Every row comes from one small tree of marks. Brackets hold a mark, then the marks that hang from it, in the order of their numbers. Every link used is in the known rows. Which tree was each row made from?
Known rows
(Z_452 (Z_368 Z_818)): [  8.0  -2.4  -2.1  -3.0  -1.1  -2.7 -22.3  13.5  -0.4  12.3   4.3  -4.6
   3.9   0.5 -12.5   8.4 -10.7  -0.2   3.9  -1.3]
(Z_368 Z_452 Z_818): [ -7.4  -0.4  13.0  -4.2  -4.6  -2.1 -24.3   7.7  -6.9  18.3   6.9  -0.8
   0.7   3.0  30.9  18.5 -13.8  26.6  -1.7  -2.3]
(Z_710 (Z_818 (Z_619 Z_452))): [ 30.2  -2.6 -11.5   6.4  10.8   1.0 -21.6  35.6   0.8 -13.9  12.4   6.0
  13.8  -5.7   3.3  14.6 -13.3 -33.2  -4.5  -2.1]
(Z_818 (Z_619 (Z_215 Z_368 Z_710) Z_452)): [ 19.9  -2.9  -9.1  13.4  31.1  10.2 -41.0   6.0   6.7 -18.3  10.6   6.2
  13.9  -3.8  -8.4  18.4   5.4   5.4 -10.9   0.6]
(Z_437 (Z_157 (Z_368 Z_452 (Z_818 Z_619)))): [ 14.1  -1.2   9.8  -6.8   0.9   0.7 -32.7   8.5   0.3 -10.1  10.7  -4.7
   3.2   2.5  10.0  14.6  -0.5  23.8  -6.5  -0.2]
(Z_157 (Z_368 Z_452)): [  1.5   0.2  18.1  -8.2  -1.5  -2.1  -2.5  -0.8  -0.7 -12.3   3.0  -0.6
  -4.1  -1.2   6.9  -0.9   2.7  10.3  -7.5   1.1]
(Z_157 (Z_368 Z_452 (Z_818 (Z_619 Z_215)))): [ 27.6  -1.0  15.9   2.0   1.9  -2.6 -29.8   1.8  -1.5 -19.7  17.0  -0.2
   7.5  -2.0  20.7  11.5   1.4   8.8 -11.0  -1.7]
(Z_437 (Z_157 (Z_368 Z_452 (Z_818 (Z_619 Z_215))))): [ 26.2  -0.6  10.4  -0.8   0.2   3.5 -38.7  -0.1   2.9 -20.1  12.1  -2.9
   5.5   1.5  12.0  13.7   4.1  26.4  -7.6  -1.1]
(Z_619 Z_157 (Z_452 (Z_368 Z_818))): [  7.9   0.0  -2.0 -10.3   6.0   2.2 -39.6  18.1   1.0  19.0   0.3   2.1
   6.0   1.8 -21.2  12.0  -7.9  22.2   7.5  -1.7]
(Z_710 (Z_818 (Z_619 Z_157 Z_215 (Z_452 Z_368)))): [ 58.0  -2.4 -13.6  11.7   8.8   3.2 -41.9  27.3   5.1 -21.4  13.7   9.0
  16.5  -5.9  -6.5  13.5  -5.4 -27.7   0.6  -2.7]
(Z_452 (Z_368 (Z_818 (Z_619 (Z_215 (Z_437 Z_157) Z_710))))): [ 23.1  -4.8  -6.7  12.1  18.2   3.9 -51.4  13.5   3.4  -7.3   8.5   4.9
  13.6  -0.4 -14.3  22.5  -5.3  11.2   0.8  -0.6]
(Z_818 (Z_619 (Z_215 Z_368 Z_437))): [ 21.6  -3.8  -5.4  27.0  13.9   5.8 -31.1  -0.5   4.7 -25.7  10.2  15.7
  10.9  -3.2  -3.0  16.5  -7.1  -1.5 -14.6   1.1]
(Z_710 (Z_818 (Z_619 Z_157 Z_452))): [ 37.7  -2.0 -11.8   4.6   9.6   0.5 -29.3  33.7  -0.3 -10.0  10.7   7.3
  14.3  -3.8   3.2  14.5  -9.7 -26.1  -0.5  -1.5]
(Z_818 (Z_619 Z_157 Z_215)): [ 49.4  -0.7  -5.8  16.3   5.7   1.3 -30.0  -5.4   4.3 -22.6  17.1   7.0
   9.5  -2.0   5.2   6.7  13.2  -8.1   0.7  -1.9]
(Z_437 (Z_157 (Z_368 Z_452 (Z_818 (Z_619 (Z_215 Z_710)))))): [ 22.0  -1.3   9.0  -2.3  11.4   5.1 -44.1  -0.3   2.1 -17.7   8.8  -4.1
   8.6   1.7  12.3  17.0  10.2  32.1  -6.2   0.2]
(Z_368 (Z_818 (Z_619 Z_452))): [  9.4  -1.5  -2.9   2.2  10.8  -0.6 -32.2  20.8  -2.8   4.8  15.8   0.5
  12.1  -0.8   7.8  19.3 -11.2   2.2  -3.8  -3.3]
(Z_157 Z_368): [  7.2   0.2   8.9  -6.3   0.9  -2.1   2.9  -2.8   0.9 -15.8  -0.7  -3.3
   1.3  -1.8  -7.6  -7.3   6.6  -1.5  -7.1   1.6]
(Z_452 (Z_368 (Z_818 (Z_619 Z_157 Z_215)))): [ 39.8  -2.8  -6.1   8.0   2.4  -1.8 -41.7  10.6   2.3  -2.4  15.4  -0.3
   9.8  -0.8  -9.5  12.1  -1.9  -5.2   4.4  -2.6]
(Z_710 (Z_818 Z_619)): [ 36.2  -3.2 -11.4   9.3   5.0  -2.3 -15.7  28.7  -1.1 -15.8  12.5   3.5
  12.6  -4.8  10.2  10.9 -10.0 -41.0  -3.3  -1.1]

Write each row's tree
[ 18.4  -3.3  -7.1  18.6  33.6  11.4 -55.0   5.6   4.8 -15.4   3.1  19.3
  17.5  -1.8 -12.2  24.3   0.4  23.2  -9.5   2.0] -> (Z_818 (Z_619 Z_157 (Z_215 Z_368 Z_437 Z_710) Z_452))
[ -1.2  -3.3   3.6   2.1   3.3  -0.2 -42.2  12.1  -5.8  17.3   8.3   1.0
   5.0   4.2  18.2  26.7 -15.0  23.6 -11.1   1.7] -> (Z_215 (Z_368 Z_452 (Z_818 (Z_619 Z_157))))
[ 21.7  -3.7  -6.5   3.4   4.3  -4.3 -29.1  20.5   0.6   3.7  15.2  -3.1
   6.5  -1.1 -11.3  12.5  -9.4 -13.4   2.5  -2.0] -> (Z_452 (Z_368 (Z_818 Z_619)))
[ 14.0  -4.9  -2.9  22.1  26.2  10.1 -48.2   1.3   4.5 -22.0   7.1  14.4
  11.2  -0.7   4.0  26.9  -1.3  22.6 -12.6   2.5] -> (Z_818 (Z_619 (Z_215 (Z_368 Z_452) (Z_437 Z_157) Z_710)))
[ 22.5  -2.6  -1.8  15.4  33.6  11.1 -44.5   6.6   8.2 -34.9   8.3  15.0
  16.1  -4.5 -13.6  18.3   5.4  15.8  -9.8   0.1] -> (Z_818 (Z_619 (Z_215 (Z_437 (Z_157 Z_368)) Z_710) Z_452))
[ 15.9  -3.3  -6.3  14.1  30.7  13.9 -46.6  15.9   8.4 -18.7  -8.0  19.3
  18.0  -6.3 -24.1  18.8  -9.2  13.1  -2.9  -0.1] -> (Z_619 (Z_215 Z_437 (Z_710 Z_818)) (Z_452 Z_368))
[ 31.2  -1.3   5.2   2.1   6.1  -4.1 -21.9   8.1  -0.8 -15.6  17.1   4.0
   3.0  -0.9   6.0   7.5   8.0  -5.9  -2.2   0.1] -> (Z_818 (Z_619 (Z_157 (Z_368 Z_452))))
[ 27.0  -3.6 -12.1   3.0  25.5   1.2 -29.0  21.2  -3.4  -5.1   2.2   1.5
  16.8  -1.7   8.5  14.8   7.0 -15.0   3.1   1.9] -> (Z_215 (Z_710 (Z_818 (Z_619 Z_157))))
[ 27.2  -4.0 -14.0  -0.2  30.5   2.9 -38.5  31.2   0.2  -2.8   3.1   2.5
  16.1  -3.0  -8.7  17.4   1.7 -14.2   4.7   1.2] -> (Z_215 (Z_710 (Z_818 (Z_619 Z_157 (Z_452 Z_368)))))
[ 33.9  -4.6  -5.4  22.8   7.8   4.3 -35.7  21.0   1.0 -24.2   9.3  15.9
  14.2  -5.0  15.4  22.3 -18.8 -17.9 -13.5   0.1] -> (Z_710 (Z_818 (Z_619 (Z_215 (Z_368 Z_452) Z_437))))
[  4.0   0.1  13.2 -11.9  -3.6   1.8 -27.2   2.6  -0.1  -3.7   2.0  -5.9
   0.6   3.8   8.7  11.1  -0.8  34.8  -5.3   0.4] -> (Z_437 (Z_157 (Z_368 Z_452 Z_818)))
[ 37.2  -0.8  -7.7  10.5  27.6   7.4 -44.3   3.4   5.1 -17.7  12.7   8.5
  14.6  -2.7  -3.8  14.0  15.0   7.5   1.2  -1.4] -> (Z_818 (Z_619 Z_157 (Z_215 Z_710) Z_452))
[ 34.8  -3.6 -13.9   6.0  11.4   0.4 -25.9  39.9   2.6 -13.8  13.4   5.4
  12.5  -6.4  -8.3  14.3 -15.2 -38.0  -2.0  -2.0] -> (Z_710 (Z_818 (Z_619 (Z_452 Z_368))))
[  8.4  -5.6   1.0   8.1  31.8   6.7 -42.1  25.3  -1.0 -22.6  -3.8  15.3
  16.2  -1.5   3.6  27.6  -8.4  14.4  -8.7   4.1] -> (Z_215 (Z_437 (Z_157 (Z_368 Z_452))) (Z_710 (Z_818 Z_619)))
[ 21.2  -4.1 -11.7   4.4  26.6   1.3 -23.0  22.8  -2.7  -8.3   3.3   0.3
  15.9  -3.2   8.6  15.3   4.1 -20.9   0.0   1.5] -> (Z_215 (Z_710 (Z_818 Z_619)))
[  1.1  -0.1  19.3 -10.1  -3.0  -3.6 -16.7   3.0  -4.8  -1.6   4.9  -4.1
   1.8   0.5  17.5   7.4  -3.8  19.8  -8.4  -0.3] -> (Z_157 (Z_368 Z_452 Z_818))
[  3.4   0.0  -0.1   6.0   8.3  11.7 -40.9  -2.7   5.0  -0.9  -1.9   3.5
  11.9  -0.7  -4.5  15.4  -8.1  32.6 -13.6  -0.9] -> (Z_619 (Z_215 (Z_368 Z_818)) Z_452)
[ 51.2  -2.9   0.6  17.0   5.4   1.1 -36.6  16.9   0.6 -31.8  10.6  16.4
  15.7  -4.9  15.5  15.2  -7.1 -16.1  -7.4  -0.6] -> (Z_710 (Z_818 (Z_619 (Z_157 (Z_368 Z_452)) (Z_215 Z_437))))
[ 13.5  -1.1   5.0   4.2  13.5   8.4 -56.0 -15.0  -2.0   9.4  -6.0   2.1
  11.8   4.7  17.4  20.8  10.2  51.0  -4.1   2.5] -> (Z_619 Z_157 (Z_215 (Z_368 Z_452 Z_818) Z_710))
[ 18.7  -0.9   3.2  -5.2   2.6   0.6 -28.2   6.7   1.1 -12.8   7.8  -7.0
   7.3   2.1  -1.5   9.2   3.2  15.1  -6.0   0.3] -> (Z_437 (Z_157 (Z_368 (Z_818 Z_619))))
[  8.4  -2.2   7.8   3.7   2.4  -4.1 -32.7  16.9  -6.3   7.8  20.4   1.3
   4.5   0.9  32.7  24.3 -13.6   9.2  -3.4  -3.3] -> (Z_368 Z_452 (Z_818 Z_619))
[ 15.8  -0.9  -4.2   3.0  26.4  12.0 -36.8   0.7  10.0 -11.4  -1.4   4.6
   9.4  -4.3 -25.2   7.8   9.4  16.4   2.0  -1.0] -> (Z_619 (Z_215 Z_710) (Z_452 Z_368))
[ 32.4   2.7   9.4  -2.6   4.8   6.9 -42.8  -8.8   4.1 -13.5   0.8   3.8
  13.9  -0.9  -4.9   4.3  10.3  34.1  -4.0  -2.1] -> (Z_619 (Z_157 (Z_368 Z_818)) Z_215 Z_452)
